What can hang from each mark
J_620: J_530 J_945
J_565: J_530 J_945
J_530: J_367 J_565
J_367: J_530 J_945
J_945: J_279 J_620 J_869
J_279: J_530
J_681: J_530 J_945
J_869: J_530

Known rows, with every way that one mark hangs from another
J_367[J_945[J_620]]: [-0.18 -1.40  1.10 -0.34 -2.01  1.98  0.44 -1.01 -0.01 -0.97 -0.93  3.04
 -0.69  0.06 -0.49  0.23 -0.44  0.25  0.37  0.85]
J_945[J_279[J_530] J_869]: [ 0.47 -1.57  0.20 -3.17  1.21  0.24  0.44 -2.03  1.01  1.35 -1.44 -0.45
  1.55  0.36 -0.91  0.01  0.08 -0.14 -0.34 -0.97]
J_681[J_530[J_367 J_565] J_945[J_620]]: [-0.73  3.77 -3.32  3.23 -1.13  0.54 -0.16  1.51 -0.85 -1.59  0.65 -2.33
 -1.65  0.89  0.47  0.22 -1.18  1.35  0.39  0.95]
J_530[J_367]: [-0.69  1.13 -0.21 -0.87 -1.19  1.02  0.39  3.75 -2.07 -0.41  0.22  3.29
 -0.99 -0.13 -0.99 -1.47 -0.08 -0.38  1.57  0.46]
J_530[J_565[J_945[J_279 J_620 J_869]]]: [-0.49 -0.49 -1.01  2.90  1.67  1.32 -0.60 -2.61  0.42  0.79 -0.58 -0.01
  0.21 -0.28  2.57  1.30  0.17  1.10 -1.33 -0.05]
J_530[J_367[J_945[J_620]] J_565]: [-0.52 -2.07  1.39  2.70  0.27  0.87 -0.39  1.72 -0.92 -1.45  0.93  1.11
 -1.01 -3.18 -0.18 -0.74 -1.27 -0.66  1.04  1.10]
J_565[J_530[J_367[J_945[J_279 J_869]]]]: [ 1.99 -4.79  3.21 -3.39  2.27  0.80  0.02  1.29  1.39  0.54  0.55  0.52
 -0.16 -0.69  3.09 -0.51 -2.79 -2.47 -0.90  0.38]
J_681[J_530[J_367 J_565] J_945[J_279 J_620 J_869]]: [-0.39 -1.19 -2.57  1.90  1.80 -0.69 -0.86  0.15 -0.03 -0.36 -0.06 -4.43
 -1.30  0.58  2.15  1.08 -1.76  0.63 -1.38  0.48]
J_367[J_530[J_565] J_945]: [ 1.93  0.08  1.45 -0.65  0.96  1.21  0.32  0.59  0.31  0.64  0.94 -1.46
  0.91 -0.66 -4.24 -0.93  0.17 -1.35  2.21  0.25]
J_279[J_530[J_367 J_565]]: [-0.15  2.75 -0.20  1.04  0.40  0.28  0.33  1.84 -0.73 -0.42  1.07 -0.34
  0.87 -2.47 -2.28 -1.89  0.00 -0.35  2.09 -0.37]
J_530[J_367 J_565]: [-0.80  2.10 -0.87  0.84  0.91  0.47 -0.02  3.73 -2.02 -0.41  1.01  1.06
 -0.66 -1.96 -1.60 -1.61  0.74 -0.29  2.12  0.37]
J_279[J_530[J_367[J_945[J_869]] J_565]]: [ 1.20 -1.94  1.94  0.36  2.10  0.67 -0.29  1.03  0.19  0.44  1.43 -0.51
  0.96 -5.07  0.37 -0.72 -1.54 -2.13  0.67  0.34]
J_681[J_530[J_565] J_945]: [ 0.38  7.35 -4.27 -0.28 -0.64  1.00  0.54  0.54 -0.02 -0.19  0.41 -3.17
 -0.59  2.28 -1.45  0.57  0.95  1.54  1.02  0.57]
J_869[J_530]: [-0.60  3.02 -0.14 -1.67 -2.45  1.57  0.89  0.96 -0.13 -0.31 -0.84  2.95
  0.12  1.05 -3.30  0.00  1.42  0.51  0.76 -0.29]
J_620[J_530 J_945[J_279]]: [-0.41 -0.71  1.63 -3.44 -2.03 -5.07  0.03 -0.64 -0.48  0.08  0.08  1.33
  0.15  1.82 -2.28 -0.28  3.21 -0.07  0.02 -0.60]
J_620[J_530 J_945]: [-0.56  1.75  0.87 -2.65 -3.59 -3.57  0.24  0.13 -1.00 -0.11  0.43  3.83
 -0.20  0.87 -1.79 -0.40  4.03 -0.05  0.69 -0.15]
J_681[J_530 J_945[J_279 J_620]]: [-0.27  1.97 -2.89 -0.68 -1.87  0.28  0.50 -1.96  0.71 -0.87 -1.48 -2.85
 -0.98  5.16 -0.41  1.36 -1.20  2.20 -0.93  0.29]
J_681[J_530[J_367 J_565] J_945[J_279]]: [ 0.35  3.27 -2.66  0.25  1.14 -1.14 -0.10  2.44 -0.47 -0.55  1.10 -5.37
 -0.93  1.77 -1.02 -0.06 -1.40  0.51  0.49  0.45]
J_620[J_530[J_367] J_945[J_279]]: [-0.61 -2.21  2.54 -2.18 -1.72 -5.73 -0.37  1.99 -1.49 -0.44  1.05  1.52
 -0.49  0.41 -1.23 -1.07  1.76 -1.08  0.19 -0.31]
J_279[J_530[J_565[J_945]]]: [ 0.75  7.33 -1.16  2.17 -0.86  2.06  0.73 -1.51  0.65  0.45  0.98  0.15
  1.79 -0.56 -0.76 -0.24  0.47  1.00  1.26 -0.39]
J_620[J_945]: [-0.63  0.13 -0.23 -2.71 -2.32 -1.21  0.35  1.47 -1.45 -0.18 -0.17  3.62
 -0.69  0.55 -3.05 -0.36  0.31  0.04  0.67  0.41]
J_681[J_945[J_279[J_530] J_869]]: [ 0.67  1.04 -1.39 -2.46  0.65  0.22  0.15 -1.85  0.67  0.87 -1.01 -2.50
  1.12  1.06  1.61  1.71 -1.44  0.05 -1.10 -0.09]

Rows
[-0.65 -1.91 -0.13  4.22  2.03  0.65 -1.04  0.09 -0.64  0.32  0.45  0.18
 -0.48 -1.62  3.60  0.50 -1.34  0.14 -1.19  0.25] | J_530[J_367 J_565[J_945[J_279 J_620 J_869]]]
[-0.58 -6.02  2.46 -2.11 -0.30 -3.23 -0.70  2.66 -0.70  0.21  0.18  1.69
 -0.46 -1.50 -1.70  0.23 -2.01 -1.67 -1.62 -0.13] | J_620[J_945[J_279 J_869[J_530[J_367]]]]
[-0.48  2.64  0.60  1.66 -2.92 -0.86  0.13 -3.47  0.52 -0.20 -0.47  1.90
  0.24  3.18  2.34  0.79  2.94  1.59 -0.71 -0.51] | J_565[J_945[J_279 J_620[J_530]]]
[ 1.47  0.30  0.94 -0.59  0.97  1.82  0.13  1.00  0.92  1.06  0.79  1.63
 -0.04  1.10  4.96 -0.15 -2.38 -0.97 -1.31 -0.01] | J_565[J_530[J_367] J_945[J_279 J_869]]
[ 0.49  3.71 -1.52 -2.10 -0.82 -0.12  0.66 -1.49  0.46 -0.17 -0.66 -2.62
  1.15  2.35 -0.52  1.02 -1.61  0.64  0.05 -0.09] | J_681[J_945[J_279[J_530]]]
[-0.53 -1.46  1.65  2.47 -1.17 -1.38 -0.73 -1.23 -0.34  0.25  0.22  2.38
 -0.36  0.50  5.56  0.73  1.37  0.00 -1.74 -0.12] | J_565[J_945[J_279 J_620[J_530[J_367]] J_869]]
[-0.42 -3.54  0.21 -1.13  0.40  0.27  0.20 -3.75  1.18  0.48 -2.26  0.06
  1.20  0.51 -0.13  0.40 -0.19  0.72 -1.11 -1.00] | J_945[J_279[J_530] J_620 J_869]
[-0.70 -4.12  0.55  1.99  2.53 -0.86 -0.63 -1.15  0.23  0.02 -0.44 -1.95
  0.88 -2.68  0.45 -0.59 -0.97 -0.18 -0.43 -0.81] | J_945[J_279[J_530[J_367 J_565]] J_620 J_869]
[ 0.59 -0.99  3.24 -0.08  1.35 -3.22 -0.47  1.28 -0.22 -0.40  1.92 -1.69
  0.21 -2.02 -0.16 -1.00  2.12 -1.57  1.18  0.04] | J_620[J_530[J_367[J_945[J_279]] J_565]]
[-1.43 -0.71 -0.58  1.79 -0.02  1.44 -0.21 -1.28  0.39 -0.08 -1.18  1.52
  0.16 -1.92 -0.89  0.93  2.01  0.73 -0.68 -0.45] | J_945[J_620 J_869[J_530[J_565]]]
[ 0.91  7.73 -2.64  1.59 -1.12  2.19  0.77 -0.21  0.63  0.62  0.96 -0.43
 -0.02  1.98 -1.60 -0.28  1.32  1.69  1.06  0.03] | J_681[J_530[J_565[J_945]]]
[-1.28 -2.02 -0.76  2.84  1.32 -0.68 -1.15  0.63 -0.37 -0.89 -0.05 -2.59
 -0.62 -1.68  2.31  2.01 -2.01 -0.15 -1.92  0.38] | J_681[J_945[J_279 J_620 J_869[J_530[J_367 J_565]]]]
[-0.79  4.53 -1.74  4.15 -1.21  2.43  0.14 -1.38 -0.38 -0.36  0.09  1.95
 -0.18  0.02  0.76  0.37  0.90  1.77  0.49  0.37] | J_530[J_565[J_945[J_620]]]
[-1.14 -4.13  0.59 -0.77 -0.42  0.51 -0.02 -2.07  0.91  0.09 -2.31  1.30
  0.11  0.85 -0.68  1.28  0.37  0.65 -1.79 -0.71] | J_945[J_279 J_620 J_869[J_530]]
[ 2.22 -3.55  1.99 -2.73  0.59  1.92  0.25  0.17  0.48  1.63 -0.19  0.91
  0.56 -0.17 -1.37 -0.03 -0.45 -2.01  0.50  0.38] | J_367[J_530 J_945[J_869]]
[ 0.05  0.42  0.34  0.28  2.04 -1.27  0.15  1.06 -0.25 -0.17  0.73 -2.68
  1.23 -1.56 -2.84 -1.73 -0.73 -0.40  1.48 -0.82] | J_945[J_279[J_530[J_367 J_565]]]
[ 0.27 -3.99  2.06  2.50  1.30  0.78 -0.50 -0.72  0.50 -0.43  0.62  0.06
  0.57 -4.97  1.40 -0.35 -1.90 -1.34 -0.13  0.29] | J_279[J_530[J_367[J_945[J_620 J_869]] J_565]]
[ 0.03  3.25 -1.74  0.29  0.24  0.29  0.40  3.07 -0.75 -0.25  1.08 -0.90
 -0.83  0.12 -2.98 -1.92  0.80  0.37  1.94  0.04] | J_681[J_530[J_367 J_565]]
[ 0.17  5.86 -3.38  1.13 -0.39  0.43  0.13  3.18 -1.07 -0.77  1.46 -2.90
 -1.27  0.86 -0.49 -0.19 -0.74  0.54  1.15  0.93] | J_681[J_530[J_367 J_565] J_945]
[ 2.40 -5.87  2.78 -3.58  2.05  0.46 -0.01 -0.66  1.02  1.86 -0.53 -1.37
  0.90  0.81 -1.83  0.13 -1.32 -2.09 -0.12 -0.07] | J_367[J_530 J_945[J_279 J_869]]
[ 0.59 -1.87  0.94  1.51  0.19  1.95 -0.15 -0.74  1.21  0.25 -0.03  2.13
 -0.41  1.20  5.92  0.21 -2.72 -0.24 -2.04  0.01] | J_565[J_530[J_367] J_945[J_279 J_620 J_869]]
[-0.11 -0.58 -2.92 -1.13 -0.45  0.52 -0.02 -2.34  0.87  0.15 -1.84 -2.50
 -0.97  3.80  1.88  2.06 -1.01  1.56 -2.05  0.27] | J_681[J_530 J_945[J_279 J_620 J_869]]
[-0.58 -1.12  0.03 -0.74 -1.04  0.16  0.69 -3.33  0.99 -0.56 -1.88 -0.20
  1.13  1.76 -2.26 -0.41 -0.40  1.34  0.08 -1.05] | J_945[J_279[J_530] J_620]
[ 1.65  0.19  2.44 -2.05 -0.69  2.07  0.77  2.60  0.69 -0.61  1.26  2.58
 -0.53 -0.38  1.21 -1.42 -2.24 -1.82  0.90  0.84] | J_565[J_530[J_367[J_945]]]
[-0.27 -2.11  0.66 -2.89  0.37  0.28  0.21 -0.25  0.69  0.89 -1.53  0.83
  0.52  0.68 -1.51  0.89  0.82 -0.11 -1.04 -0.72] | J_945[J_279 J_869[J_530]]
[-1.31  0.43 -0.50  1.47  0.06 -0.84 -0.44 -2.54 -0.13  0.27 -0.58  1.83
  0.09 -1.38  1.73  0.38  5.83  0.79  0.02 -0.48] | J_945[J_620[J_530[J_565]] J_869]
[-1.35 -3.55  0.98  1.87  1.84 -2.97 -1.09 -0.60 -0.62  0.00  0.05 -0.35
 -0.18 -1.82  2.42 -0.31  3.41 -0.23 -0.46 -0.66] | J_945[J_279 J_620[J_530[J_367 J_565]] J_869]
